Every row comes from one small tree of marks. The marks that hang from a mark follow it in brackets, in the order of their numbers. Every link used is in the known rows. Which tree was each row made from?
Known rows
Q37{Q23{Q14 Q171 Q720}}: [ 0.57 -0.10  2.31  0.48 -1.29  1.97 -2.71 -1.51 -0.25 -0.09 -0.19 -2.81
 -1.26  1.27 -0.89 -0.30  1.35  2.12 -0.45  0.24  2.47 -0.10 -3.63  1.09
 -0.15 -1.35 -1.14 -0.78 -0.17  0.06]
Q37{Q23}: [ 1.11 -0.02  0.89  0.03  0.50 -2.19  1.90  1.52 -0.09  0.70 -0.99 -0.27
  0.24  1.77 -0.39 -1.51  0.48  0.84 -0.41  1.37 -0.26 -3.62 -0.37 -0.53
  0.00 -1.76 -0.88  3.00 -0.25 -0.15]
Q929{Q23{Q720}}: [ 1.27 -0.53 -0.41 -2.83 -0.80  0.04  1.31  1.18 -0.67  0.74 -1.20  0.15
  1.27  3.11 -0.98  0.46 -0.08 -0.12 -1.49  0.92  0.78  0.64  2.09  0.54
  0.66 -0.61  1.70  0.61  0.98  0.37]
Q236{Q171{Q14 Q23{Q720}} Q929}: [-0.91 -0.68 -1.61  1.37  2.94 -2.61 -0.07 -1.35  0.70 -0.58  0.67  0.56
 -0.68  0.58 -0.97  0.62 -1.68 -1.08 -0.99 -0.89 -1.71  3.76  1.07 -3.09
  0.90  0.21  2.51  0.93  0.69  2.38]
Q171{Q14 Q929}: [-0.23 -0.88 -0.29  0.30 -0.95 -3.15  2.26  2.14  2.03  0.04 -0.78 -0.04
 -1.03 -2.12 -0.30 -0.84  0.05 -0.74 -0.45  2.40 -3.36  2.04  4.55 -2.72
  0.46  1.38  0.86 -0.08 -0.52  1.84]
Q23{Q14{Q171}}: [ 0.36  1.74 -0.54 -0.06  0.34 -1.19  0.11  1.05 -0.09 -0.25  0.17  0.07
 -0.62 -3.91 -0.10 -0.49  1.58 -0.87  2.63  1.18 -1.05 -2.88 -0.63  0.57
 -0.29 -0.64 -2.31  0.01 -0.54 -0.77]
Q236{Q23}: [ 0.52 -0.43  0.70 -0.69  0.71 -1.72  2.79  1.26  0.11  1.24  0.65  0.79
  0.36  0.75 -0.44 -0.79 -0.15  0.03 -0.16  2.52 -0.55 -0.52  0.65 -1.00
  0.20 -2.34 -1.52  3.18 -0.66  1.16]
Q37{Q23{Q14 Q236}}: [ 1.38  1.87  2.23  1.10 -0.28 -0.07  1.37  0.06  0.62 -0.44 -0.17 -1.39
 -0.94  0.08  0.18 -0.30 -0.85  1.97  0.42  0.14  0.43 -2.79 -3.07 -0.46
 -1.04  0.13 -1.99  0.34 -0.20 -1.28]
Q720{Q23{Q14 Q171}}: [ 0.03 -0.51  1.02  1.06 -2.08  0.14 -0.71 -0.54 -1.60 -0.49  0.04 -2.15
 -2.40 -2.41 -2.40 -0.68  1.17  1.14 -1.16  2.32  1.33  0.65 -3.30 -0.06
  0.42 -1.16 -0.04 -1.29  0.66  0.23]
Q23{Q720}: [ 0.75 -0.53  1.29 -1.79 -0.27 -0.12 -0.10  1.76 -0.74  0.51 -1.52  0.51
  0.21  0.48 -0.74  0.83  0.25 -0.32  0.50  0.47  0.40 -0.17  2.79  1.66
  0.47  0.63  0.93  1.90 -0.62  1.07]
Q23{Q171 Q720}: [-0.51 -0.37  1.50 -0.91 -0.25  1.47 -1.94  0.03 -0.97  0.09 -1.57  0.43
  0.30 -0.32 -0.63  0.04  1.72 -0.21 -0.21 -0.04  1.59  0.09 -1.85  2.16
  0.39 -0.45  1.06  0.19 -0.57  0.29]
Q720{Q23{Q14{Q171}}}: [ 0.60 -0.22 -1.28  0.99 -0.67 -1.44  0.37  0.64 -1.19 -0.32 -0.59 -1.19
 -1.31 -3.42 -1.62 -0.51  1.28 -0.22  1.73  1.74  0.06 -1.91 -0.49  0.45
  0.51 -0.79 -1.72 -0.57  0.53 -0.37]
Q37{Q23{Q236}}: [ 0.91  1.06  1.28  0.80  1.17 -0.89  2.17  0.63  0.24 -0.10 -1.22  0.18
  0.96  1.63  0.94 -1.15 -0.65  1.27  0.08 -0.24  0.39 -4.12 -2.59  0.20
 -0.53 -0.39 -0.77  1.85 -0.18 -1.31]
Q171{Q929{Q23{Q14 Q236}}}: [ 0.30  1.47 -0.07 -0.99 -1.55  0.02  2.45  0.93  2.26 -0.46  0.78 -0.82
  0.64 -0.79 -0.03  0.82 -1.46  0.43 -2.56  0.92 -0.94  1.27  1.66 -1.41
 -0.67  2.14  0.56 -3.48  1.75 -0.20]
Q720{Q23{Q236}}: [ 0.70 -0.49  0.63  0.78 -0.09 -0.95  2.33  1.07 -1.19 -0.55 -1.70  0.54
  0.37 -0.60 -1.11 -0.26 -0.62  0.45 -0.55  0.56  0.78 -1.45 -0.89  0.60
  0.33  0.81  1.05  0.46  0.74 -0.47]
Q37{Q23{Q14 Q236{Q171{Q929}} Q720}}: [-0.66  0.99  1.53  1.26  1.04  1.25 -1.07 -1.62  2.03 -0.50  0.79 -1.13
  0.39  0.24  0.45  1.81 -1.72  2.14 -0.55 -1.48  1.13  0.65  1.76 -0.03
 -0.16  1.36  0.57 -2.27  0.72  0.30]
Q171{Q23{Q14 Q720}}: [ 1.26 -0.10  1.94 -1.13 -0.78  0.45 -0.84  1.19 -0.36 -0.59 -0.91 -2.17
 -2.28  0.36 -1.47  0.24  0.50  0.23 -0.04 -0.61  0.95  2.04  1.63 -0.58
  0.19  0.36  0.09  0.16  0.79  2.15]
Q929{Q171{Q23} Q236}: [-0.04  0.22 -0.15 -1.77  2.19  1.22 -0.26  0.08 -1.53 -0.32 -1.83  2.12
 -1.43  0.19  1.92 -1.68  1.96 -2.82  0.11 -1.52 -0.28 -2.03  2.89 -0.46
  0.74 -2.21 -0.53  3.81  0.06  0.69]
Q929{Q171}: [-0.84 -0.12  0.86 -2.13  0.73 -0.49  0.07  0.29 -0.83  0.27 -1.40  2.31
 -0.74 -1.92  0.68 -0.79  1.39 -0.85  0.61  0.71 -0.60 -2.33  1.73  0.54
  0.21 -0.88 -0.76  1.96 -0.24 -0.22]
Q14{Q23{Q720} Q171}: [ 0.55 -0.99 -1.82 -1.11 -0.19 -0.55 -1.73  2.35 -1.83  0.90 -0.29 -0.22
  2.44  1.84  0.40  0.20  1.85 -0.60  3.61 -1.16  1.02 -2.46  2.16  2.73
  0.20 -0.31 -0.76  0.18 -0.29 -0.66]
Q37{Q23{Q171 Q236}}: [-0.18  1.20  1.63  1.84  1.18  0.72  0.43 -1.16 -0.47 -0.54 -1.22  0.14
  1.06  1.15  1.07 -1.93  0.89  1.38 -0.84 -0.78  1.60 -3.67 -6.80  0.68
 -0.26 -1.16 -0.94  0.39  0.01 -1.98]
Q929{Q171{Q23{Q14 Q720}} Q236}: [ 0.60  0.08  1.01 -2.41  0.45  3.88 -3.11 -0.99 -1.13 -0.48 -1.20 -0.32
 -2.91 -0.16  0.83  0.33  1.05 -1.92  0.64 -2.50  1.31  1.09  3.88  0.42
  0.61 -0.67 -0.87  1.60  0.20  1.25]

Which tree is each row?
[-1.04 -0.10 -0.87  1.86  1.42 -1.76  0.70 -2.73  1.45 -0.51 -0.30  1.72
 -0.24  0.09  1.26 -0.78 -1.84  0.35 -0.08 -1.20 -1.92 -1.39 -2.57 -1.66
 -0.79  0.87 -1.65  0.65 -0.04 -1.30] -> Q37{Q23{Q236{Q929{Q171{Q14}}}}}
[-1.66  0.41 -0.95  0.75  1.09 -1.31  0.50 -2.04  1.28 -0.66 -0.01  3.06
 -0.48 -2.87  0.89  0.23 -1.54 -1.09  0.51 -0.83 -2.53  0.09 -1.24 -1.44
 -0.66  2.27 -0.24  0.19 -0.53 -0.78] -> Q23{Q236{Q929{Q171{Q14}}}}
[-1.19  0.96 -0.63  1.02  2.31 -2.56  1.40 -1.79  1.74  1.02  4.74  1.12
 -0.33 -1.58 -1.14  1.43 -2.06  0.31 -1.05  2.31 -1.89  1.11  0.07 -2.87
 -0.69 -1.75 -0.93  1.62 -0.36  1.06] -> Q236{Q23{Q14} Q171 Q929}
[ 0.38  1.04  2.87  1.34 -0.69  3.23 -2.44 -2.49  0.05 -0.74 -0.49 -2.04
 -0.51  0.81 -0.01  0.07  0.22  2.43  0.00 -1.86  3.23 -0.62 -5.92  1.67
 -0.50  0.40 -1.02 -1.85  0.05 -1.46] -> Q37{Q23{Q14 Q171 Q236 Q720}}
[-0.90 -2.68 -1.94 -0.81 -1.19 -0.98 -2.27 -0.26 -0.15  0.71  1.08  0.45
  0.16  1.41  0.15  1.15 -0.73 -0.40  1.23 -1.10 -1.08  2.63  3.15 -0.12
 -0.42  1.34  0.26 -0.31 -0.23  0.44] -> Q236{Q929{Q171{Q14{Q23{Q720}}}}}
[ 0.11  0.82 -0.07 -2.56 -1.25  0.63  0.54 -0.90 -0.30  0.08  0.12  0.33
 -1.35 -0.74 -0.17 -0.21  0.49  0.14 -1.14  1.65 -0.37 -0.11  0.70 -0.84
 -0.06 -1.44 -1.37 -0.50  1.42 -0.95] -> Q929{Q23{Q14} Q171}
[ 0.19 -2.18 -0.60 -1.34 -2.04  0.46 -2.27  0.38 -1.56  0.56 -0.39 -0.50
 -0.62  1.68  0.70  0.12  0.48  0.30  2.82 -0.81  0.01  2.14  3.23  0.19
  0.51 -0.07 -0.49 -0.16 -0.15  0.24] -> Q929{Q171{Q14{Q23{Q720}}}}
[ 0.89  1.42  0.51  1.36  0.83  1.68 -1.58 -1.35  0.15 -0.55 -0.87 -1.23
  0.53  0.15  0.78  0.53  0.12  1.07  3.19 -2.26  1.85 -3.24 -3.44  2.32
 -0.47  0.42 -2.67 -1.12 -0.03 -1.72] -> Q37{Q23{Q14{Q171} Q236 Q720}}
[ 0.93  1.42  2.34 -0.78 -0.85  2.12 -0.77  0.42  0.22 -0.49 -0.45 -0.31
 -0.80 -1.41 -0.26  1.84 -1.12  0.72  1.42 -1.02  1.30  0.57 -0.38  1.82
 -0.67  2.58  0.27 -1.08 -0.57 -0.12] -> Q23{Q14 Q236 Q720}
[-0.29  0.24 -1.33  0.38  0.27 -2.30  1.35  2.13  0.32  0.48  2.02  1.36
  2.63  1.35  0.48  1.14 -1.63 -0.07 -0.07 -1.24 -0.85 -2.13 -0.26  0.21
 -2.01  2.51  1.07  0.16 -0.14 -1.09] -> Q14{Q23{Q236{Q929}}}
[-1.18 -1.23 -0.35  2.98 -1.41 -0.19  1.13 -1.04  0.77 -1.41 -1.27 -1.07
 -0.39 -2.21 -0.73 -1.18  0.13  0.77 -1.77  0.80 -0.29  3.10 -2.08 -1.32
  0.76  1.56  1.31 -3.46  1.03  0.56] -> Q720{Q23{Q171{Q14 Q929} Q236}}
[-1.19 -1.32 -0.41 -0.06 -1.66 -0.93 -0.59  2.26  0.24  0.63  1.00 -0.64
  1.82  0.52  0.24 -0.97  2.20  0.28 -0.97  0.60 -0.12 -0.03  1.72  0.10
 -0.42  0.05  0.83 -1.66  0.36  0.45] -> Q14{Q23{Q171{Q929}}}
[-0.74 -0.93 -2.76 -0.22 -0.17 -2.59  0.41  3.31  0.40  0.79  0.62  0.21
  2.78 -0.18  0.87 -0.73  2.16 -0.99  1.82  0.11 -1.28 -2.88  4.67  0.56
 -0.29  0.18 -0.74 -1.10  0.24 -0.23] -> Q14{Q23 Q171{Q929}}
[ 0.07 -0.50 -0.92  1.14 -1.64 -1.91  1.73  2.52  1.41 -0.06  0.56 -0.81
  1.28  0.22  1.05 -0.43 -0.92  0.48  0.77 -0.19 -1.85  1.38  3.02 -1.75
 -0.63  2.63  0.79 -2.14  0.03  0.26] -> Q171{Q14{Q23{Q236}} Q929}
[ 1.12 -0.10 -1.84 -0.76 -0.75  3.07 -0.60 -1.27 -1.03 -0.14 -0.84 -0.57
 -0.15  2.50  0.32 -0.88  0.36 -1.53 -1.55  0.09  0.44  3.05 -1.08  0.32
  1.43 -2.04  1.54 -0.11 -0.31  0.02] -> Q929{Q23{Q171{Q14} Q720} Q236}
[ 1.64 -1.86 -0.47 -0.63 -2.33 -1.05 -0.30  2.47 -0.91  0.75  0.07 -1.81
 -0.10  2.42 -0.43  0.17 -0.11  0.49  2.04  0.24 -0.15  2.48  2.55 -0.08
  0.38  0.47  0.71 -0.02 -0.63  0.86] -> Q171{Q14{Q23{Q720}}}
[-1.25 -0.94 -1.15  2.07  0.77 -2.21  1.46 -2.21  1.51  0.63  2.45  0.53
 -0.26 -0.38 -1.02 -1.05 -0.48 -0.26 -1.28  2.38 -1.89  2.56 -4.06 -3.03
 -0.08 -1.74 -0.97  0.68 -0.88  1.27] -> Q236{Q23{Q171{Q14}} Q929}
[ 0.29  0.03 -0.46 -0.80  3.28  1.97 -0.14 -0.92 -0.77  1.39  1.51  1.96
  0.76  2.22  0.88  1.03 -0.76 -1.43  0.36  0.01  0.80  0.68  3.41  0.65
  1.18 -3.42  0.27  4.18 -1.44  1.24] -> Q929{Q236{Q23{Q720} Q171}}
[-1.37  2.26  0.84  1.49  0.30  0.31 -0.65 -1.85  1.27 -0.78  1.81  0.89
 -0.31 -3.29 -0.53  0.88 -0.62  0.20 -1.30 -0.45 -0.39 -0.52 -6.13  0.10
 -1.85  2.14  0.06 -1.98 -0.60 -1.18] -> Q23{Q14 Q171 Q236{Q929}}
[-0.49 -0.46  0.62 -0.46  2.57  0.14  0.29 -1.04 -0.21  1.25  1.32  1.20
  0.96  1.67 -0.38  0.87 -0.66  0.49  0.36  0.88  0.87  1.18  1.66 -0.15
  1.08 -2.60 -0.15  2.62 -0.37  1.60] -> Q236{Q23{Q720} Q171}
[ 1.00 -0.49  0.71 -1.16 -1.02  1.13 -0.44  2.18 -1.11  0.44 -0.09 -0.16
  2.17  2.91  0.40  1.16 -0.60  0.77  1.77 -2.23  1.84 -0.71  0.92  2.40
 -0.65  1.67  0.96 -0.38 -0.11 -0.72] -> Q14{Q23{Q236 Q720}}
[-0.38  2.55  2.31  0.93 -0.46  1.74 -0.52 -0.97 -0.05 -1.02  0.21 -0.16
 -0.96 -3.30  0.29 -0.53  0.56  0.69  0.24 -0.10  0.70 -1.11 -5.99  0.75
 -1.02  0.64 -0.70 -1.73 -0.55 -1.28] -> Q23{Q14 Q171 Q236}
[ 0.91  1.32 -1.10 -2.81 -0.53  2.58  0.01 -0.89 -0.87  0.31  0.30  0.67
 -1.44 -0.32  0.98 -0.11  0.30 -1.73 -1.17  0.73 -0.59 -0.62  2.44 -0.15
  0.20 -2.21 -1.07  1.05  0.24 -1.03] -> Q929{Q23{Q14} Q171 Q236}
[-1.40 -0.43  0.85  1.36 -0.87  1.94 -1.04 -1.27  1.64 -1.03 -1.31 -0.26
  0.31 -1.73  0.52  0.05  0.22  0.31 -0.26 -1.10  0.10  3.86 -1.12  0.40
  0.55  2.73  1.58 -3.58 -0.35  0.85] -> Q23{Q171{Q14 Q929} Q236 Q720}
[ 1.59  1.38  0.77 -1.74 -1.57  2.25  0.68 -0.19  0.06 -0.38 -0.25 -0.89
  0.19  1.26 -0.59  1.62 -1.71  0.99 -0.84 -0.47  1.50  1.58 -0.88  1.15
 -0.38  1.48  0.42 -2.26  1.16 -0.83] -> Q929{Q23{Q14 Q236 Q720}}
[-0.54 -1.19 -2.28  0.10 -0.81 -0.19 -0.16 -2.00  0.71  0.00  0.57 -0.27
  0.58  1.71 -1.44  0.33 -0.83 -0.52 -3.13  0.92 -0.72  4.16 -2.76 -0.98
  0.39  0.14  1.97 -1.85  0.71  0.25] -> Q236{Q929{Q23{Q171{Q14} Q720}}}
[-0.59 -0.63 -1.23 -0.42 -0.65  1.03 -0.99  2.28 -0.20  0.85  1.11 -0.16
  1.54  1.09  1.34 -0.87  2.14 -1.62 -1.02 -0.38 -0.27 -0.77  3.34  0.59
 -0.37 -0.43  1.09 -0.26 -0.66  0.12] -> Q14{Q23{Q171{Q929{Q236}}}}
[ 0.30  1.66 -0.83 -0.03  4.16 -0.37  1.15  0.63 -1.35 -0.28 -0.05  1.81
 -0.38  0.49  1.33 -1.37  0.55 -2.56 -0.88 -0.71 -0.87 -1.77  2.20 -1.53
  1.07 -2.97  1.52  4.39 -0.11  0.91] -> Q929{Q236{Q171{Q23}}}
[-1.39 -1.18 -0.63 -1.38  0.26  0.90 -2.50 -0.58 -0.38  0.35  0.90  2.12
  2.30  1.83  0.94  2.09 -1.07 -0.05  0.87 -3.46  0.88 -0.44  1.27  2.27
 -1.37  2.94  0.57 -0.88  0.34 -1.00] -> Q14{Q23{Q236{Q929{Q171}} Q720}}
[-0.97 -0.09 -2.13  3.20  2.12 -3.10  2.19 -1.87  0.07 -0.83  1.06  1.47
 -0.02 -1.81 -1.00  0.67 -3.26 -0.08 -1.14  0.46 -1.86  1.47 -1.97 -2.30
  0.39  1.07  2.46 -0.28  0.50 -0.09] -> Q720{Q23{Q236{Q171{Q14} Q929}}}
[ 0.67 -0.11 -1.43  0.25  0.16  1.69 -2.22 -0.10  1.47  0.40 -0.43 -1.69
  0.16  0.29  1.01  0.46  1.24 -1.28  1.42 -1.30  0.19 -1.36  4.82  1.49
  0.31 -0.17 -1.90 -0.57 -0.79  0.32] -> Q37{Q23{Q14{Q171{Q929{Q236}}} Q720}}
[-0.08 -1.62 -0.44  1.94 -1.65 -1.12  0.74 -0.61 -1.38 -0.59 -1.44 -1.33
 -1.87 -1.60 -1.88 -1.94  0.91  0.37 -0.83  2.50 -0.15  1.95 -3.45 -1.25
  1.47 -1.52  0.81 -0.46  0.38  0.44] -> Q720{Q23{Q171{Q14}}}
